Each row was made from one small tree. Brackets hold a mark, then the marks that hang from it, in alphabetical order. Every link used is in the known rows. Write each row's tree.
In the rows, zero is written as 128.
Known rows:
(R U): [108 158 148 124 132 133 131 119 131 117 122 141 114 129 148 127 101 111
 109 136 115 131 121 136 130 130 123 122 133 154 117 132 136 112 128 128
 142 129 110 121 134 130 107 156 128 120 130 120 121 122 126 126 127 125
 112 101 156 129 122 114 137 145 132 129 126 119 144 122 145 138 126 120
 142]
(E (P (U (A Q) R))): [114 171 128 143 166 128 129 154 108 145 153  92 113  95  99 143 140 108
  87 122 125 149 119 173 131 108 167 133 154 103  84 144  63  94 102 145
 129 147 106 127 147 117 104 118 206  93 169 120 136 145  73 142 113  81
 153 101  85 128 148 126 132  91 143 130 125 143 114 104 107 135  95 245
 104]
(Q (A (U R))): [154 146 110 149 146 121 138 126 121 158 143 123 104 144 147 161 147 102
 105 120 166 128 127 159 144  96 135 151 131 131 117 139 119 133 101 118
  90 136  84 154 153 108 108 110 141 117 129 134 104 144 148 108  78 115
 166 102  73 138 154 138 130 129 152 149 136 109 106 161 130 121 108 156
 107]
(S (E (P (U A N R)))): [ 93 184 132  99 194 120 113 159  65 147 139  88 138 100  81 122 117  80
  79 119 140 129 139 192 140 120 155 152  90 113 107 131 102 102  99 146
 169 180  79 115 134  94 116 111 197 124 165 128 131  99  61 189 113  79
 153 106  82 122 140 158 138 118 169 102  91 164 126 117 153 157  62 203
  97]
(E (P (U N R))): [115 181 114 104 188 142 128 135  74 136 153  82  94 125 109 132 106  93
  93 107 127 137 101 167 141 128 143 152 104 111 104 107  90 127  99 149
 172 153  85 101 130  76 120 124 177 101 144 131 123 103  82 165  94  85
 162 121  84 136 143 128 121 128 133 101 111 154 152 143 131 149  94 160
  97]
(Q (A (U P R))): [137 159 104 144 176 116 112 130 109 176 126  78  89 136 155 158 150  78
 109 144 172 126 133 176 113  87 157 147 142 148 102 143 108 146 100 120
  83 166 110 141 152 122 116 122 158 100 135 124 100 144 152 112  77  97
 171  91 122 134 177 135  95 169 142 135 141  90 113 175 141 101  79 152
 121]
(U P R): [114 148 100 114 177 119 103 135  93 155 118  81 112 140 134 139 141  92
 114 161 142 135 114 157 108  86 160 161 141 167 112 127 119 136 107 137
 121 180 153 119 135 121 130 133 146 106 145 109 122 137 128 128 103  99
 156 111 138 127 162 109 104 181 130 103 133 116 129 156 128 116  84 136
 132]
(P E (U A N R)): [ 73 179 138  84 184 128  88 145  84 151 122  95 128 108 105 131  86  67
  85  96 178 115  77 167 111  92 171 136 136 130 115 132  65  95  93 147
 166 175 115 119 163  71 145 124 191  85 153 105 101 150  66 178 114  73
 145  92  80 134 134 158 114  91 124  92 109 155 112 165 144 146  70 191
 120]
(F R): [142 150 135 116 123 122 121 117 141 122 126 127 133 111 122 120 130 121
  91 107 120 111 116 125 124 110 141 115 126 157 112 131 134 116 105 119
 104 130 112 124 134 133 128 113 116 129 159 126 115 115 138 132 134 111
 130 131 114 136 114 138 124 104 126 114 133 138 137 123 132 106 130 158
 116]
(A Q): [137 133 144 147 116 136 135 137 130 129 143 101 116 103 118 139 147 141
 122 125 123 139 135 128 119 103 150 110 178 107 123 155 121 121 145 118
 104 117 128 148 138 129 130 137 128 118 141 121 141 160 133 123 135 122
 126 127 120 136 120 103 138 117 126 161 141 115 106 119 130 116 129 161
 120]
(E P): [130 139 116 116 139 125 143 128 127 134 143 130 125 126 114 129 137 146
 114 133 121 128 133 126 145 168 125 145 117 108 116 105 106 135 117 137
 139 122 103 130 109 131 109 120 140 129 139 145 139 103 111 137 123 127
 132 148 117 131 147 131 141 134 133 131 138 139 153 118 118 150 153 136
 121]
(Q (A (U P))): [130 155 121 135 154  96 132 132 124 166 128  89 106 116 143 150 142 103
 110 151 165 121 134 167 119 110 135 121 132 121 105 139 111 137 124 108
  97 148 101 154 147 121 118 115 146  99 140 125 116 141 154 115  95 139
 147 101 158 138 152 137 114 144 133 153 152  93 117 156 145 114 115 130
 130]
(R (U (A Q) N (P E))): [ 61 193 153  97 182 117 115 157 121 152 105  35 106  82 120 138 116  80
  61 148 169 107 121 188  70 108 201  87 206 145  89 150  63  76 144 121
 147 175 143 164 162  94 152 165 178  67 159 108 108 175  81 168 140  59
 107  85 167 136 112 132 111 113 116 100 135 100 104 155 158 135  78 129
 139]
(R (U (A Q) N)): [ 97 162 149 130 143 152 131 156 122 142 127  66 108  93 126 137 121 101
  71 119 139 138 151 179 104  99 172  87 192 117 104 161  94  94 137 104
 164 156 124 168 157 104 135 149 163 107 140 134 123 146  89 161 142  82
 101  87 136 125 105 117 130 103 143 113 127 108  71 130 143 109  68 141
 129]
(P U): [116 151 152 128 130 133 120 112 119 117 142 139 125 104 113 123  96 111
 109 116 121 124  98 124 131 103 118 118 121 114 112 137 113 120 126 136
 145 127 102  97 139 115 126 118 163 104 150 112 135 124 115 140 115 138
 130 111 136 135 123 135 133 102 125 144 115 151 140 114 140 130 131 150
 115]
(U P): [113 138 121 125 154 120 119 131 123 144 119  89 111 125 126 121 131 111
 130 160 125 121 136 144  98 117 143 131 140 140 116 135 125 137 126 124
 122 160 161 121 119 136 128 131 144 112 141 116 140 138 137 134 127 122
 133 118 170 122 149 129  92 158 134 116 142 116 128 146 130 123 112 121
 145]
(S (E (P (U (A Q) N R)))): [ 96 189 148 122 183 127 116 165  71 150 140  46 135  68  64 128 136 100
  68 115 149 139 146 185 127  94 176 134 140  95  89 151  90  99 112 127
 148 164  78 143 144  98 133 113 196 114 174 115 142 123  60 181 125  67
 153 113  78 134 125 139 151  99 158 118 106 140 102 105 146 138  57 216
  93]
(F (R (U N P))): [107 196 132  97 187 149 117 129 127 141 115  75 105 126 133 120 105  81
  62 132 105 102 119 170  96  96 177  99 138 186  88 136 126 121  98 121
 156 182 128 127 138 117 142 144 131  88 171 115  96 117 119 158 137  84
 125  90 186 138  87 125 103 142 131  84 134 124 142 151 166 100  75 116
 128]
(Q (A (U N R))): [136 160 105 136 171 134 133 130  93 168 137  70  88 158 144 168 147  94
 110 113 178 132 131 165 123 101 161 142 119 117 136 135 123 147  87 111
 117 153  74 172 160  94 140 121 136 123 112 140  88 141 137 138  87  91
 164 103  70 133 147 132 122 130 143 119 127 101 100 180 135 117  80 141
 105]
(A Q (U N (P E))): [ 94 188 130 120 168  99 118 145 121 163 131  34 120  75 109 127 118 121
  89  99 178 111 126 174  81 107 182 114 211  93 100 150  74 132 145 114
 109 158 124 180 155  90 169 174 168  74 161  98 117 194 138 131 139  89
 132 133 116 169 138 120 114 108 104 146 148 109 109 170 151 124 100 137
 111]

Write each row's tree:
[ 78 189 146 107 179 123  98 159  83 144 135  60 125  72 106 148 109  76
  76  95 179 122  85 174 102  66 199 118 192 116 108 156  60  87 123 127
 139 160 105 141 175  70 167 139 196  74 159  97 107 167  86 175 115  57
 147  97  71 139 110 138 120  62 117 116 122 141  95 153 129 128  70 204
  99]
(P E (U (A Q) N R))
[ 72 160 122 106 197 144 111 158 113 159 116  64 113 123 145 131 106  78
  84 164 138 125 144 193 101 108 165 104 140 153 101 134 107 102 123 137
 178 197 138 135 141 111 129 149 165 100 147 133 115 126  70 176 139  97
 103  71 177 127 126 133  91 138 145  58 122 104 110 159 164 107  42 119
 152]
(R (U A N P))
[144 162 115 162 134 106 137 136 127 146 147  82 120 103 144 151 139 117
 105  95 155 150 133 154 123  73 156 156 188  99 120 169 114 134 114 120
  87 135  89 173 155 106 144 150 162 116 129 119 116 169 157  90 114  89
 154 117  86 148 157 106 146 106 129 166 132 107  94 138 124  97  88 180
  94]
(A Q (U R))
[ 89 166 110 107 197 130 115 147  82 149 144  87 109 115 101 136 114  88
  84 123 141 137 109 188 128 103 163 137 105 111 101 119  76 114  85 149
 185 169  89 107 135  85 125 117 204 105 154 143 120 116  57 192 110  86
 151 110  83 130 135 150 111 104 146  81 106 150 120 136 117 140  64 195
 105]
(E (P (U A N R)))
[ 93 204 121 114 194  96 103 148  91 171 121  30 102  97 130 139 125  96
  83  94 187 119 124 185  83  77 201 152 220 106 106 147  80 134 118 118
  93 172 116 174 162  68 177 169 175  67 149 107 105 195 133 128 122  64
 161 114 100 148 150 114 103 135 103 136 134 103 106 180 158 114  69 157
 101]
(A Q (U N (P E) R))
[ 91 165 144 130 167 141 129 153 112 148 159  65 114  64  88 131 130 127
  85 119 128 137 133 180 125 124 157  96 154  74  79 138  64  96 123 127
 167 146 107 134 139 114 120 108 199  90 164 143 147 142  63 186 144  94
 125 112  87 144 121 139 133  60 138 109 124 137 104 107 113 140  93 203
 110]
(E (P (U (A Q) N)))
[ 72 181 118  90 210 111  93 181  95 172 114  14 115 101 110 143 140  74
  80 137 182 121 116 177  63  62 230 122 203 133 102 138  52 104 126 127
 133 192 155 161 160  83 181 155 172  73 164 102  99 187  94 169 127  55
 151 108  97 132 143 124 100 117 125  89 135 104  83 170 132 123  45 176
 130]
(U (A Q) N (P E) R)
[114 163 138 113 171 147 114 124  73 138 138  81 115 126 117 129 109  83
  99 106 135 133  96 156 135  91 156 134 126 121 121 132 121 134 100 133
 163 158  95 109 153  86 144 124 166  96 142 105 111 120 103 158 110  94
 151  99  92 131 123 133 117 116 134 108 106 139 113 159 154 137  82 149
  98]
(P (U N R))
[ 79 174 141 119 174 139 114 155 123 159 118  29 103  90 133 134 128  83
  74 162 137 131 146 196  81  90 191  91 202 140  90 163  91  97 141 118
 167 181 144 157 149 118 149 154 180  95 155 126 122 147  82 173 145  88
 104  83 171 134 117 113 100 129 144  89 132  90  75 149 155 102  43 130
 137]
(R (U (A Q) N P))
[ 81 158 135 101 155  98  99 167 127 160 116  79 132  72 108 133 141 105
  91 144 161 114 125 163  77 105 185 107 198 127  93 149  64  89 141 118
  97 157 174 157 144 131 149 151 169  80 170 108 130 195 103 145 145  92
 118 115 147 130 135 136 102 119 116 136 148 115 113 135 128 129 101 177
 147]
(U (A Q) (P E))
[105 177 116  99 209 105 114 138  82 187 122  61  91 129 135 153 127  68
  92 119 204 105 102 175  99  99 179 141 154 136  99 130  80 140  98 115
 113 176  93 159 162  83 153 135 152  72 145 112  73 158 141 140  89  67
 167 108 106 146 165 137  96 157 126 124 141 101 119 200 151 125  78 142
 118]
(Q (A (U N (P E) R)))
[102 172 145 115 149 107 123 139 106 128 140 133 147  77  72 107 119 107
  89 134 126 127 137 158 149 146 118 139  81 104 100 133  99  98 124 131
 151 141  94 110 116 124 104 100 187 131 173 132 152 105  81 164 123 125
 139 116 121 144 124 164 162  97 156 142 103 163 148  79 139 143 113 188
 110]
(S (E (P (U A))))
[103 169 128 130 191 133 131 161  85 155 154  51  94  90  95 139 135  93
  79 112 142 134 120 198 120  94 166 139 148  91  90 148  62 104 109 131
 159 166 108 137 154  96 129 113 214  94 165 131 130 138  65 178 111  76
 157 104  72 129 138 135 127  79 144 105 111 141  98 122 109 126  62 225
 105]
(E (P (U (A Q) N R)))
[ 88 166 171 120 135 103 115 157 140 127 132 115 145  55  98 123 101 102
  85 111 162 119  92 144 102  97 158  98 183  96 104 155  64  71 139 121
 115 131 113 133 156 105 136 131 192  72 167 106 131 181  93 153 123 117
 125 108 103 146 111 149 141  58 115 155 122 148 122 108 129 140 125 212
 123]
(P E (U (A Q)))
[104 174 142  91 154 104 107 121 104 119 133 139 120 103 117 124  85  82
  97  99 152 124  77 127 137 107 144 147 146 147 117 132  94 110 114 143
 117 134 100  98 152  87 124 143 156  82 156 102 108 145 120 131  93  96
 153 115 101 134 140 127 131 126 111 134 120 156 157 150 139 150 129 193
 112]
(P E (U R))
[ 74 209 161  89 183 112 108 164 131 147 102  51 118  74 109 134 109  76
  24 132 154  87 113 195  70  88 216  79 195 172  77 153  71  70 114 123
 131 179 124 162 158 109 157 149 163  67 199 105  89 172  98 174 150  66
 109  91 172 148  85 127 110  90 115 105 144 107 126 151 158 100  66 166
 136]
(F (R (U (A Q) N (P E))))
[108 143 118 131 175 143 115 169  95 162 133  46 113 122 124 159 158  98
 101 107 158 136 135 185 100  79 195 128 182 113 117 158  93 110 121 115
 140 168 131 168 159 112 160 131 176 117 143 133 106 161  85 155 134  65
 142  99  75 117 125 127 118  97 145  83 119 113  58 146 119 109  42 178
 117]
(U (A Q) N R)
[ 82 143  90 104 211 125  89 157  85 184 107  34 116 141 130 140 142  64
  99 158 160 137 122 198  84  74 201 136 147 149 114 132 105 131 105 140
 165 210 168 137 148 111 146 129 173 113 150 126 108 136  80 170 121  81
 140  95 119 111 148 142  69 138 151  55 122 108  81 185 141 119  16 142
 136]
(U A N P R)
[110 176 143 104 157 144 126 144 146 139 121 102 118 121 131 138 105  83
  52 114 127 105 123 169 107 103 165  97 138 165 104 141 113 102  97 125
 160 177 100 143 151 114 123 128 140 114 161 142  79 108  88 177 147  77
 110  90 143 136  85 140 117  91 145  79 120 131 110 123 160 100  58 143
 131]
(F (R (U A N)))
[ 61 171 100  66 214 109  81 167  86 176  97  53 117 141 125 144 127  62
  95 144 188 113 112 181  81  89 204 142 147 160 106 119  70 115 102 143
 145 201 158 137 146  85 167 143 172  90 157 116  92 155  79 174 117  68
 143 103 111 121 146 150  82 141 126  72 129 123 111 185 146 141  48 151
 142]
(U A N (P E) R)
[ 72 170 166 111 156 129 118 146 119 139 136  75 134  62  92 117 101 102
  74 101 169 108  92 160  95 101 179  85 177  90 102 158  53  81 135 113
 147 143 118 147 157  86 162 130 187  79 163 102 125 176  85 185 133  93
 124 109 106 142  96 145 129  54 114 119 124 139 100 128 141 133  99 182
 116]
(P E (U (A Q) N))
[ 94 177 108  89 182  64  90 133 113 155 121  89 120 112 144 135 104  81
  98 115 186 113 111 152  96  89 162 162 168 144 117 136  92 138 109 130
  81 171 121 139 150  93 149 159 163  88 147 102  97 173 146 105 101  92
 160 116 122 145 179 133  96 157 107 137 136 119 144 175 143 124 109 169
 121]
(A (U (P E) R))
[ 89 161 103 131 198 129  99 171  89 181 123  10 117 117 123 144 165  84
  89 147 159 137 135 215  76  59 220 122 190 130 101 156  92 114 117 124
 135 200 164 163 160 111 165 132 187 107 153 116 118 157  75 162 128  60
 146  94 118 124 140 120  89 134 146  75 133  95  54 170 130 110  23 162
 124]
(U (A Q) N P R)
[108 162 146 147 153 129 107 147 110 142 138  90 128  85 109 149 125  94
  97 118 137 145 115 163 118  67 166 127 169 122 109 171  94  86 122 130
 127 156 109 127 166 110 123 116 200 100 168 104 134 152  96 145 113  96
 150  85  81 125 135 129 125  84 134 138 120 135  85 113 113  98  72 223
 119]
(P (U (A Q) R))
[102 161 111 122 168 119 100 129 109 167 130  49 127 111 141 131 107 110
 107 117 160 120 143 175  91 103 155 134 159 114 110 133 104 154 116 124
 133 168 138 153 141 108 154 149 169 107 137 123 129 157 131 136 130 116
 134 116 142 143 149 130  85 109 125 104 134 115 109 166 147 102  79 113
 119]
(A (U N P))
